Each row was made from one path, in order. Every step used is in the known rows, and no mark comes twice. Write each row's path.
Known rows
bekor, solere, magale, bebop, vate, lufa: [ -9   5  15 -49  -4  16   4 -10  17  14  15  -4 -13 -31 -10 -31  -2  -5
  -5  12  -6 -16  -1   9 -44 -16   6  -7  -5   0 -49  25 -10  -7]
firo, vate, lufa: [ 13   1  -2 -51  27  16 -15  -3 -20 -17  -4   4  -7  13  21   1 -29  -8
   5 -38  -3   1 -32  -6  15  10 -18 -15  20  -2   7  21  31  41]
vate, bebop: [-14  -4  -3 -19 -14  19 -21  31  -8 -15   4  15   6   6   6  13 -24   1
 -10  -9 -14  10  11   4   0  10 -30 -17  31 -12 -15 -13 -28  -5]
bebop, vate, lufa, magale, solere: [  8   4  15 -16 -23 -19  12   1  -6  -2   5   7   4 -26 -11 -27  57   6
   4 -57  11  41  -9  -4 -20  -4 -16 -23  31 -48 -37  28 -31 -18]
sekif, lufa: [-31  -3 -21  21  -3  15  16  -4  11   3 -11  17  -1  -7  -9  -1  22 -17
  -9  -4  -1  20   2  -2   5   0 -49 -25 -40 -19   4  -6  30  66]
vate, bebop, bekor, lufa: [ -1   2   8  19 -18  11  13  17  -2   0  11  -1   7  13  15  20   2   5
   6   6   3 -12  22   7  23   9 -17  -7   5  17   0 -24 -37 -57]
bekor, lufa: [  5  -7  -3 -27  -3  18   3   9  15  -4 -18  -3  -6   8   0   9  -2  -3
  17   6  -1  34  18   6   6  -4  29   5 -18  33 -18 -11 -11 -13]
bekor, solere, magale, bebop: [-27  -1   9 -43  -1  22  -6   0  32  10   5   0 -11 -19  -6 -21 -18  -4
   4  36 -18  -9  12  10 -35 -18   3   0  -6  12 -32  14  -4  22]
bebop, magale: [  2   8  -4 -12  -6  15   6   3   1 -17  -2 -19 -10  16   1  13   8   0
  -7   9  12  13  18  -6   1  17 -15  11  -2  -4   6  -5 -11 -14]
bebop, vate, gizofev: [  4 -10 -15 -17 -36   6  33  20  10  -1 -12  13   5 -14  -3   2  61   3
 -32 -10  15  71  -8   5 -10 -19  26 -21  49 -18 -37  -4   1  -1]
lufa, veso: [ -6  -7 -17  20  -1  18 -36 -10 -12   9 -15  -2  12 -19  -2  -3   4  -4
 -13 -15   1   6   0  -9 -12  -8  12  10 -46  -6 -14  -1   8  11]
solere, magale, bebop, bekor, lufa, veso: [-16   0   9  76  21   8  17  -8  14  17  -3 -27  -4 -20  -2 -10  33  -4
 -10  49  13 -21   7  14 -23 -14  55  26 -56  23  -2   0  13 -34]
lufa, veso, firo, vate, bebop, magale: [ 27   4  -6  -3   1 -14 -34  -9 -39  12   5  10   4  -3   4   6 -57  -1
 -13 -22  -1 -34   1  -9  20  23  21  14  -9 -15   9   0   7 -10]
firo, vate, bebop, magale, lufa: [ 25  19  11 -32  22   5 -17  18  -5 -22   7   3 -13  33  19  21 -56   4
  -9 -11 -11   4 -10   3  23  39   2 -15  62  13  34  -9 -12   5]
solere, magale, bebop, vate, lufa: [-11   0   6  20  20   5  21   5   4  -4   0 -12 -11 -28 -14 -21  46  -6
 -24  21   9   2 -13  15 -53 -10  36   6  -7 -15 -46  21  12 -15]
magale, lufa, veso: [ 27  -2 -11  -9  11  -4 -37  -9  -1   8 -16   2  -2  -1 -23  -5  -1  -2
   0  -9  -3   6  -3  -6 -16  -1  20   6 -34  19   6 -12 -18  20]
firo, vate, bebop, bekor, solere: [ -4   9  10 -44   1  14  -5  12  -2  -2  18   9   2  14  37  15 -43   2
   6 -12 -19 -16  -9  -1  32  16 -22 -21  51  11  26  -3   0  -5]
bebop, magale, solere: [ 11  13  12  -5  -7   7  -6   3  14 -13   5  -6  -8  17   8   3   9   2
  21   3  13  29  28  -4  24  11 -17   1  14   0  26   1 -42   1]
bebop, bekor, solere, magale, lufa: [  6   1   8 -36 -11  -1   5  -9  22  21  12  -3 -10  -1  -2 -11  12  -1
   9  33   1 -22   7  -1   2 -18 -10   4 -34  35  10 -12 -21 -20]
sekif, lufa, veso, firo: [ -8  -7 -25  45  -6  -9  -6 -24 -16  28  -9  28   8 -24 -22 -12   4 -18
 -15 -14   5 -20   4 -10   9   0 -25  -6 -75 -28   4  -4  40  49]
bebop, bekor: [-15  -9 -10   4 -12   7  23  -2   5   2   2 -15  10   6   9  13  56  -2
   5  11  10  -7   8  -7  19  -9 -21   6 -19   2   6 -10   8 -14]
bebop, magale, lufa: [ 34  10   3 -20   8  -2  -1   1   8 -16  -2 -17 -19  25 -19  11  -4   2
  -2  11  10  12  11  -4  -3  20   2  10   3  16  16 -14 -30  -4]
solere, magale, bebop, bekor: [-29  -4   4  46  19   7  28   4  18   2   2 -25  -5 -11  -1  -6  49  -4
 -11  52   8 -12   3  14 -22 -17  24  18 -25   5  -9   3  22  -9]
bekor, solere, magale, lufa, vate, bebop: [  9   8  14 -48 -12   4 -38  17  14   2  10  32 -15   1   4 -13 -88  -2
  -5  27 -22 -18   5  12 -27 -17 -12 -11   3  34  -7 -11 -49  -8]
firo, vate, lufa, magale, bebop: [ -7   4  11 -10  29   0   2  -5 -11 -16  -1  -9  -2   1  11  -7 -16   4
  15 -47  -7   4 -30  -3  -4  12 -26 -18  42 -29   0  37  39  46]
firo, vate: [ -7  -3  -7 -52  17  16 -12  10   2 -19 -11   6  -4  15  21  12 -18  -5
   1 -15 -17  35 -19  -3  21   9  15 -10  35   6  11   8  37  40]
solere, magale, lufa: [ 14  -3   2 -29  22  -1 -21  16  15  -4 -16  16 -23   3 -22 -12  -8  -7
 -13  33  -4  19  -7  10 -31 -11  26   7 -28  30  -3 -11  -9  12]
veso, lufa: [-31  -9 -20 -14  14   1 -11  -9   2 -10 -11  10  14  16  -6  -4  25  17
  21   4 -16  11 -23  -8   6 -27 -18   1  19   2   4   0  16  34]
magale, lufa: [ 23  -9  -9 -49  11  -6 -16  10  14 -10 -12   9 -10  14 -25   4   1  -1
   9   1 -10  31  -1  -1  -7  -2   5  -2   1  18   1 -12 -19  34]
veso, firo, vate: [ 12 -18 -13 -84   4 -22  -9   8 -19  -8  -3  29  -1  10  -3   9 -34  -4
   8 -11 -14   6  -9  -8  33   8  19   5  26 -13   3   9  38  34]
bekor, lufa, veso, firo, vate: [ 30  -7  -7 -12   3  -5 -19 -10 -13  16 -14  10  -1  -4  -1   3 -39  -4
  12 -10  -2   3   6  -1  22   2  64  19 -33  28  -3  -2  11 -23]
bebop, vate, lufa: [ 13  -2  -5 -38 -11   3  10  -1 -16  -5   1   0   0 -23 -11 -10  53  -4
 -17 -41  14  17 -16  -4 -22   0  -2 -14  10 -26 -54  16 -10 -20]

Which path is each row?
[-23  -7  -3   8   1   5  42   4  13  -9   1 -26  11 -24 -15   1  79   0
 -13   7  -1  29   2   7 -29  -1  39   1  40 -28 -46  18  11  -7] : magale, bebop, vate
[ 15  -2   2  32 -23 -10   4   6 -22  18  14   7  12   2   6  14 -15   3
   4  -1   5 -40  22   3  24   8   2   8 -17   9   0 -24 -35 -67] : vate, bebop, bekor, lufa, veso, firo
[ 28 -15 -11 -81  11 -19 -11   0 -34  -6   3  26  -6   8  -4   0 -41  -7
  15 -34  -4 -21 -18 -10  25  10  -7   0  18 -17  -4  19  36  30] : veso, firo, vate, lufa
[-48  -5   6  40   8 -33  25 -13   9  -6  -3  -7  23  -9 -24 -18  68  31
  14  -6 -17  27 -26  -1 -25 -25  -1  -2  59 -42 -21  23  18  19] : veso, lufa, magale, bebop, vate
[  1  -8 -15 -36   3  16   4  19   8 -15 -17  17  -2  19  24  17 -26  -1
  -8 -11  -1  50 -25   2  27  -8   5 -23  65  11  20   3  45  58] : firo, vate, gizofev
[-45  -5  20  26 -16 -15  36  -6  24   5  10 -26  14 -17 -10 -10  37  17
  21  -3 -10   1  15  -1 -19 -11 -35  -3  25 -37 -15  23   3   8] : lufa, magale, bebop, bekor, solere
[-10  -6  -1  75  11   7  36 -21  12  15   2 -46  14 -10   3   7  58   0
  15  25  12 -27  16   5   0  -4  33  23 -24  14  -5   3  10 -31] : magale, bebop, bekor, lufa, veso
[ 17   6  -5 -23  26  19 -31 -15 -29  -1  -7  -1  -2  -1  21  -4 -34  -9
   0 -49   3 -17 -35 -10   7   9  -8  -8  -4  -5   6  21  36  30] : firo, vate, lufa, veso
[ 11  18  18 -24  10  10 -20  19  -3 -22  13   9  -8  29  34  17 -52   4
   6 -16  -8  13   1   3  39  32 -10 -21  70   3  38   0 -18  10] : firo, vate, bebop, magale, solere
[-46 -10  11  30  -3 -13  22   6  19 -14  -7 -20  10 -14 -16  -6  31  12
   9 -10 -11  34   7   3 -30  -6 -18  -1  33 -48 -24  26  12  35] : lufa, magale, bebop
[ -8   4  18  33 -22  -4  17  20   2   1  11  -2   9   9  10  13  -1  12
   8  -4  -1   0  22   7  12   9 -21  -8  13  -3   1 -18 -41 -58] : vate, bebop, bekor, lufa, magale
[-23   2 -23  67  -2  17  -7 -21  -2  21 -15  14   6 -24  -7 -11  18 -18
 -20 -15   6   0   0  -7  -3  -2 -33 -16 -75 -21  10  -6  34  51] : sekif, lufa, veso
[ -2  -1  21  30 -20 -15  30  -3  22   9   3 -10   6   4  11   0  45  10
  41  -1  11  24  25   1  30  -9  -4   3 -12  12  24  -4 -30 -37] : bebop, bekor, lufa, magale, solere
[ 17  -7 -15  -8   0 -13 -37  -2 -38  12   0  24  11  -9   3   3 -54  -3
  -9 -28  -8 -25  -7  -9  18  10  21   8  -5 -15   2   0  18   5] : lufa, veso, firo, vate, bebop
[ 54  12   0 -15  16 -21 -20 -15 -16   2   2  -7 -15  16 -14   6 -35   1
  -5  -5   9 -19   1 -10   9  27  31  21  -7  14  32  -6  -8  -3] : bebop, magale, lufa, veso, firo, vate
[-28   1 -20  55 -12   5  -3   2  -3 -11  -8  27   6  -1  16   5 -15 -19
 -21   6   3   3  -2   2   4  -9 -54 -22 -29 -12  16 -10  29  36] : sekif, lufa, vate
[ -2  14   3  36 -22   7 -21  28 -23 -36  10   9   8  19  35  24 -71   1
 -23   9   2 -14  14   8   1   8 -40  -4  38  -2  10 -19 -37 -52] : lufa, vate, bebop, magale
[-31  -7   3   6  -5   8  37 -15  25   9  17 -34  12  -9   2   0  50   2
  19  26  -3 -28  16   0  -2 -10 -17   6   7  -2 -10  12   5   8] : magale, bebop, bekor, solere
[-15  -1  18  10 -11  -6  25 -20   1   5  15 -23   5 -18 -10 -22  14   8
  25 -37   6 -39  -3  -7 -26  -8 -71  -9   3 -40 -26  35  -3   9] : vate, lufa, magale, bebop, bekor, solere
[ 38  14   2  14   8   0 -18 -14  -3   0  -2 -19 -13  13 -18   5 -11   1
  -9   2  15  -5   9  -8 -10  20  14  17 -26  15  20 -14 -28 -14] : bebop, magale, lufa, veso
[  7  17  12 -24  12  17 -14  21  -9 -25   8   1  -8  25  28  24 -55   2
 -14 -11 -11   2  -8   2  26  38  -4 -15  61   2  25  -3   3  -3] : firo, vate, bebop, magale
[ 33  16   1   7   1 -10 -12   7  -4 -26   2 -11 -13  29   1  17 -32   1
  -8  18  12   1   8  -1  -4  13  -8  12  12  21  27 -17 -32 -21] : bebop, magale, lufa, vate
[  2  -7 -27  50  -6  -8   2 -19 -16  28 -12  35   4 -15  -7  -7 -16 -17
 -20 -18   9  -6 -13  -7  23  -3 -18 -20 -40 -21  23  -2  59  72] : sekif, lufa, veso, firo, vate, gizofev
[-42  -7   1  58  -3 -32  37  -8  13  -3  -7  -1  23  -7 -22 -16  62  33
   9  -9  -7  37 -29   2 -18 -35  -8  -9  79 -39 -14  20  20  34] : veso, lufa, magale, bebop, vate, gizofev
[-13  -2   5 -32 -20  11  10  -6  19  20  11  -4  -5  -7   8  -9  18  -2
   4  30   3 -26  11  -2   4 -20 -16   4 -34  22   5  -8  -9 -20] : bebop, bekor, solere, magale
[ 30  -7  -5 -10  16 -22 -38   2  -4  14 -12  23 -17 -10 -32 -20 -26  -9
 -15  23   0  -7  -6   4 -28 -12  49  22 -58  21   0  -9  -2   6] : solere, magale, lufa, veso, firo
[-52  -2  11  31   2 -27  22 -26  18   8   7 -13  23  -1 -14 -19  43  31
  37   5 -19 -11 -15  -5  -7 -32 -40   0  42 -26   1  19  12  27] : veso, lufa, magale, bebop, bekor, solere
[-14   5  14 -10 -27  14  -5  15   6  10  23  13   1   0  14   0 -18   3
  -5  17  -8 -35  13   5   3  -2 -35 -11   2   7  -4 -17 -40 -36] : vate, bebop, bekor, solere, magale
[ 36  -1  -1 -18  27 -20 -39   2  -7  11 -12  24 -20  -3 -18 -16 -43  -8
 -15  19  -4  -6 -19   4 -20  -2  60  15 -38  26  14  -6  13  14] : solere, magale, lufa, veso, firo, vate
[ 16  13   9  30 -17  10 -10  23  -8 -22   2   4  -1  24  31  25 -69   0
   1  16   4   1  23  15   7   9   9   5  16  36   3 -23 -45 -72] : bekor, lufa, vate, bebop, magale
[-18  -3   7  53  18   8  34   3  21   4   0 -26  -8  -9   1  -4  41  -4
  -2  57   9 -11   9  18 -19 -13  44  21 -30  25  -8  -1  13 -30] : solere, magale, bebop, bekor, lufa
[  9  -1  -3  43  -9   7  17 -16   0  21  -2 -21  10  -4  13   8  38  -1
  13  10  19 -10  14  -3  22  -7  26  20 -57  31   9 -18  -7 -53] : bebop, bekor, lufa, veso
[ 19  -4 -10   6  -4 -17 -26  -9 -39  22   7  14  14  -7   6   4 -34  -2
  -7 -19  -1 -44  -6 -11  29  10  15  12 -18 -12  13  -3  18 -15] : lufa, veso, firo, vate, bebop, bekor
[ 49   5  -2  -1   2 -20 -17 -14 -12   4   2  -8 -11  11 -28   4 -22   0
  -3   0  15 -21  11 -10   0  19  18  25 -28   9  17 -11 -25 -17] : bebop, magale, lufa, veso, firo
[  4  -5  -1  10 -11   8  35  -3  11   8   0 -17   4   9  11  15  45   1
  20  16  15   2  18   0  25  -6  17  13 -32  32   7 -18  -9 -45] : bebop, bekor, lufa
